Known rows, with every step that occurs:
pogug/leno/zoral: [-63.5  -6.0  16.9  11.8 -51.7   3.0 -31.7  29.3  -9.7 -22.6 -42.5  48.4
 -10.0 -36.7  19.6  48.3 -13.1 -20.6  15.0 -23.9 -42.2 -15.0   3.8]
telo/rired: [ -2.1   6.1  20.9  25.9 -64.2   6.4 -34.8  27.5  15.6 -18.2  -7.2   5.7
 -14.6 -29.3  59.1  72.0   0.5  16.1  18.6  -2.6 -33.2  -4.1  19.0]
bifu/zoral/leno/pogug: [-71.3 -49.0   0.5  23.1 -68.4  -1.7 -18.9  13.2  40.0 -46.4 -41.1  11.3
 -32.3  24.9  -3.2  60.5  -9.7 -17.6   0.8 -22.5 -43.7  -8.1  -9.0]
gakosid/telo/bifu/zoral: [ 23.5  -5.3  54.0  35.0 -24.6   0.7  30.6  -0.4  -2.1 -31.8 -25.7 -13.9
 -26.7   8.3  -0.2  49.8  26.5 -37.4  30.0  24.3 -44.0   6.0  52.9]
bifu/telo/gakosid/zoral: [ 15.5  11.5   4.8   5.9 -28.9  13.2  58.4 -10.5  31.7 -42.6  -2.4 -16.6
 -11.1 -41.4   5.6  39.2  59.8 -21.7  13.4  21.2 -15.6   5.0  44.7]
bifu/telo/rired/zoral/leno: [-19.2  -9.0  27.3  16.9 -48.1  15.4   7.2  17.6  32.2  -6.3 -54.8  22.4
  14.1  38.1  22.1  46.1  17.4 -21.5  28.9  32.2 -14.3  19.4 -18.2]
gakosid/zoral/leno: [-37.2 -17.5  -1.3  17.1 -52.2 -12.0  11.1  -0.6  58.3 -55.9  -2.4  26.7
 -38.0  -4.1  -2.3  72.0   8.7 -14.1  20.9  -4.3  -4.1   8.7  14.5]
pogug/leno: [-47.6   0.7  27.4 -10.9 -52.5 -21.3 -27.6  10.2   3.2 -40.1 -37.2  19.7
 -18.8 -36.4  19.2  54.4 -41.3   0.0  20.2 -29.1 -40.8 -18.3  27.6]
bifu/zoral/nokobeg/telo: [-13.1 -38.0 -14.1  12.0 -31.5  -3.6  16.8  13.0  -2.1  -6.5   0.9 -58.0
   0.5  25.7  -2.4  41.3  10.2  13.9  13.3 -14.5 -18.7 -33.2  26.8]
rired/zoral: [-44.0 -13.7  26.5 -11.6 -45.7  -5.8  11.2  29.0   4.9 -18.6 -38.8  25.1
  16.9  -6.7   5.1  49.9  11.3 -11.4  15.7 -11.5 -16.0 -15.2  28.3]
zoral/nokobeg: [-22.9 -13.4   8.6  13.6 -22.1  -5.8  -7.9  13.4  27.2 -29.7  21.1 -35.1
  -2.0 -37.8  13.9  69.7  -6.7  31.8   1.8 -26.0 -18.6  -9.7  24.5]
zoral/leno/pogug: [-71.6 -30.3  -6.5   9.9 -62.7  -5.4 -28.3   5.3  51.4 -33.2 -43.0  23.4
 -35.3  -3.2  -6.1  66.7 -22.7  11.8 -17.4 -37.0 -48.7   2.3 -16.6]
rired/zoral/nokobeg/telo/bifu: [ 11.5 -18.6  13.8  -0.3  -9.9  10.5  14.2  16.1   7.0  33.9 -24.2 -30.7
  19.9  14.2 -20.1  17.9  16.7  -5.1  16.6  -3.1 -27.5  13.7  13.2]
pogug/leno/zoral/gakosid: [-89.3  18.8 -25.4   8.0 -66.7  40.4 -53.0  45.7   3.7 -12.4 -22.3  45.8
   5.4 -45.5  -5.2  63.9 -20.6 -24.9  32.8 -30.6 -29.7 -17.7  21.7]
zoral/nokobeg/telo: [-13.0 -18.9 -20.4  -0.1 -24.8  -5.5   7.9   5.2   9.3   7.9  -0.8 -47.3
   1.2  -1.4  -5.1  46.8  -3.8  45.6  -3.6 -29.8 -22.5 -22.1  20.1]
gakosid/telo: [  4.9  17.0  24.4   8.1 -23.8 -14.9  27.9 -12.3   3.2 -30.4 -23.7  -1.2
 -27.7 -17.6  -1.8  74.2   2.3  19.8 -11.4  -3.2 -42.1 -11.5  41.5]
rired/zoral/leno: [-61.4 -22.5  23.0  -1.1 -49.9 -10.1   0.1  24.7  42.6 -29.5 -45.8  42.9
   5.0  20.6  -5.7  59.9  -2.4 -13.9  30.0  -3.1  -4.5   3.7  -1.7]
telo/nokobeg: [  8.6 -17.8  33.4  -5.9 -56.3  -4.6 -13.6  20.4  -4.1  -9.9 -14.3 -13.6
 -15.7 -51.1  26.7  71.3 -10.0  17.7   8.4  13.2 -31.5  18.0   8.1]
bifu/zoral: [-36.4 -25.8  26.3  19.0 -59.1 -10.5   7.0  22.2   5.6 -50.5 -12.6  -3.2
 -16.7  -1.7  20.7  60.5  14.0 -12.1  35.2  -4.9 -24.4 -27.6  51.9]
pogug/leno/zoral/nokobeg/telo: [-33.6 -21.7 -22.3   7.9 -23.5   9.4 -18.5  17.4 -14.3  17.8 -21.1 -13.5
   6.6  -1.3  -4.0  30.6 -10.2   8.0  -1.2 -31.1 -32.1 -24.3 -12.7]
rired/telo: [-24.1  -1.4  15.7  -3.9 -51.7  -5.2  17.3  40.4  24.5  -1.7   7.3  18.7
  26.7 -17.3  15.1  81.6  14.8  22.8  12.0 -21.7 -30.9 -10.5  38.2]
gakosid/zoral/leno/pogug: [-56.7 -36.4 -20.9  14.8 -62.1   2.6  -6.8  -1.6  55.8 -44.2 -23.1  20.8
 -42.9  -0.6 -11.3  61.2  -1.3 -15.5 -24.8 -27.3 -39.3   2.1 -16.6]
rired/telo/gakosid: [ -5.8  13.3  19.3  -7.0 -42.6   7.3  11.3  42.8  44.5  -9.6  10.5  13.8
  35.7 -45.0  19.2  74.3  29.6   5.5  29.6  -8.5 -19.7  -3.5  37.4]
nokobeg/zoral/gakosid: [-46.4  10.0 -31.6   9.1 -63.5  19.5  -7.4  26.7   3.5 -23.2  -3.6  16.7
   4.9  -8.3  12.0  49.1 -13.5   8.8  40.7 -25.9 -13.7 -36.2  58.8]

Rows:
[ 20.1 -25.4  -9.5  36.3 -46.8  18.7 -18.4  23.7  -2.4   6.9   7.3 -55.1
   1.8  24.7  39.6  47.1  14.1   6.0  20.9   4.7 -23.3 -24.4   5.8]
bifu/zoral/nokobeg/telo/rired
[-36.9 -21.6  10.5  20.7 -49.8 -22.8   6.3   5.2  28.2 -41.3 -29.1  34.6
 -20.9  29.6  25.8  42.7 -18.7   9.7  36.9 -11.2 -11.5 -12.6  16.0]
nokobeg/zoral/leno
[-27.2  29.1  -8.4  -3.3 -33.9  27.6  20.4  16.7  -0.5  -6.5 -32.3  12.7
  14.6  -2.4 -33.9  70.9   7.5 -17.0   9.3  -1.4 -20.6 -18.0  42.5]
rired/zoral/gakosid/telo
[-11.9  37.9  12.7  24.8 -26.8  43.3 -20.3  13.4  -2.1   5.4 -37.3  28.3
 -11.4 -31.9 -25.7  50.7  -6.7 -44.5  24.2   3.5 -52.9  20.2  25.9]
pogug/leno/zoral/gakosid/telo/bifu
[  6.0  -0.4  17.1   1.1 -36.5  -5.0   7.5   3.5   9.8  17.3 -35.9  -7.9
 -16.4  -6.5  -6.7  29.7   7.0  15.5  22.6  -6.3 -43.3  15.7  38.4]
nokobeg/telo/bifu
[  3.7   1.1  31.4   8.7 -43.2  21.5  20.7  22.5  -6.2   5.5 -48.9   4.2
  25.8  13.5  37.3  36.1  34.4 -15.7  13.5  28.6 -28.7   1.4   7.0]
bifu/telo/rired/zoral
[ -2.1 -17.2  19.1  20.8 -30.7  20.5 -20.0  38.8  13.6  -2.0   5.0 -23.6
  31.1  -6.4  36.4  56.2  10.3  -8.2   9.5   0.0  -9.4  -8.9  -7.6]
telo/rired/zoral/nokobeg
[-21.5  39.0 -14.4   7.2 -37.6  18.5   8.1   3.6  12.5 -19.2 -11.0  -1.1
 -14.1 -26.7 -23.8  85.7  -5.3  11.8   5.5 -11.3 -30.5 -15.2  54.9]
zoral/gakosid/telo
[ -7.3 -22.2  -8.2  18.8 -21.3   2.2  16.3   4.0  32.0 -42.5  41.6 -38.3
 -13.9 -34.3   7.6  64.9  19.0   1.8  -5.1 -16.3  -7.6  -9.3  27.6]
gakosid/zoral/nokobeg
[-32.0 -25.2  15.3   1.7 -18.5   3.7   5.6  29.0  13.7 -14.1  -1.7 -21.0
  28.5 -10.7   3.4  54.1   6.7   1.1   5.2 -15.5  -8.2 -13.8  12.8]
rired/zoral/nokobeg
[ 22.8  31.8   8.3  26.6 -23.8  24.1  20.3  -1.0  -1.6  -2.8 -19.0   3.8
 -12.6  -0.2 -10.4  39.7   2.4 -14.2  28.3   8.4 -39.5   4.7  56.6]
nokobeg/zoral/gakosid/telo/bifu
[ 21.0  -7.0 -14.5  23.2 -41.1  13.5 -26.6  18.0   8.1  20.0   5.3 -45.5
   2.0   1.6  37.0  53.9   0.8  32.3   3.9  -8.8 -27.2 -15.7  -0.5]
zoral/nokobeg/telo/rired
[-43.4  19.3 -16.3   7.1 -72.8  48.3 -38.6  56.1  15.0   4.1 -15.0  20.4
  33.7 -13.7  13.7  68.9   6.4 -23.5  39.2  -2.2  -8.9 -11.2  24.0]
telo/rired/zoral/gakosid
[ 14.9  13.8  24.3  25.2 -50.0  14.4   5.0   4.9   5.4  -7.7 -26.3 -14.8
  -5.7 -14.9  51.7  53.8  21.2  17.6   9.7  21.6 -41.3   9.5  19.7]
bifu/telo/rired
[-21.3  20.6  -9.0  21.2 -45.5  23.6  17.1  10.6   0.3 -32.3  -8.6 -10.7
 -13.9   0.3 -21.5  78.7   9.2 -19.0  23.5   3.0 -26.6 -28.8  61.4]
bifu/zoral/gakosid/telo
[-79.7  17.0 -33.0  18.2 -64.8  43.7 -34.2  47.2  15.6  -8.3  -6.6  36.7
   7.9 -45.0  -7.7  75.1   8.9  -7.7  26.6 -26.2 -19.8 -11.4  33.4]
leno/zoral/gakosid
[ 10.8  44.0  -9.1  31.2 -54.5  37.7 -25.3  17.2  10.6  -4.3  -3.0  -2.7
 -11.8 -21.9  20.8  87.4  -1.0   2.2  11.7   9.1 -34.6  -7.7  29.9]
zoral/gakosid/telo/rired
[ 18.7 -17.7  28.5 -11.5 -57.0   5.1   4.9  45.4   3.8  19.4   6.7  -3.7
  22.7 -36.7  26.2  84.2   5.6  18.3   8.2  12.9 -33.1  20.9   4.9]
rired/telo/nokobeg
[ 20.5   8.1  33.8  17.4 -37.1  14.6   8.9  20.7  -9.8  -1.7 -41.4  14.3
  11.9  11.5  26.1  57.1  20.8 -22.6   2.5  23.1 -30.7 -10.6   6.4]
gakosid/telo/rired/zoral
[-22.4 -19.3   8.1  22.2 -48.6  19.3 -15.3   9.4  26.4  -6.7 -65.4  26.8
 -11.7  37.0   1.8  56.5  -2.2 -26.5 -26.8   0.8 -49.9   2.7 -45.9]
gakosid/telo/rired/zoral/leno/pogug
[-52.8 -40.9 -10.6  19.6 -58.7  -7.4  -8.6   1.3  29.6 -34.0 -47.5  28.8
 -29.6  31.4  13.4  36.8 -25.1   6.4 -10.0 -32.1 -44.1 -17.0 -14.6]
nokobeg/zoral/leno/pogug
[ 39.6 -21.8  26.0   5.0 -38.2  -1.2  46.1  -3.6 -39.5   0.1 -37.1 -22.9
  -4.9   3.8  44.2  15.8   6.9  16.6  12.1  33.9 -34.4   2.8  15.4]
bifu/telo/nokobeg/zoral
[ 24.5 -29.1  23.1   7.1 -52.4  -8.7  10.4  14.8 -28.9 -12.5 -20.2  -3.7
 -11.2  -9.2  50.0  33.8 -11.7  11.8  18.4  14.0 -26.3  -7.8  15.8]
telo/nokobeg/zoral
[  8.4 -37.9   2.1  19.8 -44.9   0.2   5.1 -10.8   1.8 -11.8 -54.7   5.9
 -35.8  30.8   7.8  40.2 -24.0  -1.6 -29.7   5.2 -54.1   3.6 -39.8]
gakosid/telo/nokobeg/zoral/leno/pogug
